Each row was made from one small tree. The marks that hang from a mark follow it in brackets, in alphabetical order. Every link used is in the known rows. Write each row's tree.
Known rows:
vupufe[kegar pazuk[ribovo[bekim]]]: [ -7  -2  23   3  -2   8  -3   4   0 -14   7 -18  -6   9  -3  13   4   0
  -4]
pazuk[ribovo[nidu[dela]] vupufe[bekim kegar]]: [-15   2   1 -10  -3  -4   3  10 -37 -30   0  28  18  33  21  10  -3  -2
  17]
nidu[dela vupufe[bekim kegar[gabobuf]]]: [ 19   1 -13 -28  -3  -2 -12   2  12   5  12  23   4 -32  -7 -11 -11  -8
   3]
pazuk[ribovo[bekim nidu] vupufe[kegar[gabobuf[goke]]]]: [-20 -27  -7   1  16 -22   1 -22  -6 -21  11 -39   2  41  11   6  17  -7
   7]
vupufe[kegar[gabobuf[goke]]]: [ 13 -14  -4  14   9 -13  -2 -29  30  -6  11 -31   4   3 -14   0   8  -4
 -13]
gabobuf[goke]: [  4  -2   5  46   4  -4   8 -18  32   3 -20 -30   4  15 -17   6   8  15
 -10]
ribovo[bekim nidu[dela vupufe[kegar]]]: [ -2 -16 -15 -11  -9 -15   1  -6 -17  28 -23  14   4  -5   0 -15  15  19
  13]
pazuk[ribovo[bekim]]: [-10  -3  14  23   8   5   3  -7  15  -3 -26 -20  14   8 -13   7  12  11
  -3]
nidu[dela vupufe[bekim kegar]]: [ 16   6  -6 -11 -14  -1  -7  10   0   5  -2  30   4 -17  -6  -7  -9   7
   8]
gabobuf[goke[kagus]]: [ 13   1   0  57   4   1  10 -23  34  -7  -7 -19  -4  10 -18  -2   4  15
  -5]
kegar[gabobuf[goke[kagus]]]: [ 17  -4  -7  40  15  -2   5 -31  46  -8   7 -26  -4  -4 -20  -7   2  -1
 -10]
ribovo[bekim nidu[dela vupufe[pazuk]]]: [ -8   1  -4  -1  -6   0   4   9  -3  34 -23   4 -17  -8   1  -8   4  12
   7]
ribovo[bekim nidu[dela]]: [-15  -8   0  10   5  -6   8 -10   0  24 -46   5  11   1  -7  -2  16  22
  10]
nidu[dela vupufe[bekim kegar[gabobuf] pazuk[ribovo]]]: [  6  15   2 -36  -5  10 -16  13   1 -14  34  18 -13 -16   3  -4 -19 -27
  -6]
nidu[dela vupufe[bekim kegar pazuk[ribovo]]]: [  2  20   8 -19 -16  12 -11  22  -9 -13  20  25 -14  -2   5   0 -17 -12
  -1]
ribovo[bekim nidu[vupufe]]: [  0 -13  -9  18   3  -5  11  -3   0  29 -30 -14   8 -10  -1  -4  13  23
  10]
goke[gabobuf]: [  5  11   7  40   8 -10  13 -19  22 -11 -13 -12  16   7 -20  10   8  10
 -25]
pazuk[ribovo vupufe]: [ -1   4   3  34   7   4  12   3   5 -23 -13  -7  25  30  -2   8   1   2
  -5]
pazuk[ribovo[nidu] vupufe[bekim kegar[gabobuf]]]: [ -6  -8  -1 -13  14  -2   2   1 -25 -38  24   0  23  15  22  15  -4 -15
   9]
nidu[vupufe]: [ 20   2  -8  30  -2   2   9   0  19  16 -18  -5  15 -13 -14  -6   0  14
  -8]
ribovo[bekim nidu[dela vupufe[kegar[gabobuf] pazuk]]]: [  1 -11 -12 -32   0  -9  -6  -2  -6  25   7   5 -16 -20   4 -13   4  -6
   4]

Write each row's tree:
[ -5   5   5 -16 -14   2 -10  10  -3   4   3   7 -16   4  -4  -9   0  -3
  -3]
nidu[dela vupufe[kegar pazuk[ribovo[bekim]]]]
[-14   0  14  -9   8   4  -6  -8  -7 -30  39 -29 -16  18  18  19  -6 -25
  -4]
vupufe[bekim kegar[gabobuf[goke]] pazuk[ribovo[nidu]]]
[ -1  -5   0  14  -1   5   9  10  -2  27 -13 -18 -12 -13   4   2   5  14
   6]
ribovo[bekim nidu[vupufe[pazuk]]]
[ -1  -1  -2 -33  -2  -1 -16   2   9   4  17   2 -16 -11  -7 -13  -2 -17
  -9]
nidu[dela vupufe[kegar[gabobuf] pazuk[ribovo[bekim]]]]
[-21  -7   7 -30   9  -3  -7  -8 -14  -3   7   0  -6   7   6   1   8 -15
  -4]
vupufe[kegar[gabobuf] pazuk[ribovo[bekim nidu[dela]]]]
[-12  12  -7  -4  -3   4   1   8 -18   1 -18  23   9   7   9  -4  -4   2
   5]
pazuk[ribovo[nidu[dela vupufe[bekim]]]]
[  7   4  -8 -34  -2   2  -7  11 -13   7  25  21 -13 -25  14  -4 -14 -14
   6]
ribovo[nidu[dela vupufe[bekim kegar[gabobuf] pazuk]]]
[  2 -20 -22 -29   4 -18  -4 -14  -5  27 -10   8   4 -18  -2 -19  12   3
   6]
ribovo[bekim nidu[dela vupufe[kegar[gabobuf]]]]
[ -3  27   9  -5 -10  18  -7  24   4  -5   5  19 -14  -4   0   1 -18  -8
  -3]
nidu[dela vupufe[bekim pazuk[ribovo]]]
[ -4  21  27  16   2  25   0  19   8 -23   8  -8  -2   2   2  23 -15  -7
  -5]
vupufe[bekim pazuk[ribovo]]
[ -4  -7  -5 -14 -12  -7   0   8 -18  26  -6  11 -17  -6   6  -9   5  10
   9]
ribovo[bekim nidu[dela vupufe[kegar pazuk]]]
[-16 -19   2   8   6 -10  10  -3 -30 -19  -7 -10  19  36  14  10  16   9
  14]
pazuk[ribovo[bekim nidu] vupufe[kegar]]
[  4   1 -19  13  -3  -6  11  -3  -6  28 -34  19  13  -1  -3 -15   5  14
  -2]
ribovo[nidu[dela vupufe]]
[  7   3  12  -5   9   8  -3  -6   7 -22  29 -14   4   1  -2   8  -5 -23
 -22]
vupufe[kegar[gabobuf] pazuk[ribovo]]
[  4   8  19  12  -3  11   2   4  -4 -22  15  -7   4  15  -1  12  -3  -8
 -15]
vupufe[kegar pazuk[ribovo]]
[  0   8 -11   1  -5   1   4   8  -9  18 -22  25   7 -11   5  -4  -5  12
  12]
ribovo[nidu[dela vupufe[bekim]]]
[  3   9  -1 -18 -15   4  -2  20 -25   8  10  27 -13  -9  15   1 -12   0
  11]
ribovo[nidu[dela vupufe[bekim kegar pazuk]]]
[ 24   4   1 -18  -1  11  -8  15  11  -4  40  -2 -12 -37   2   5 -20 -15
  -1]
nidu[vupufe[bekim kegar[gabobuf] pazuk]]
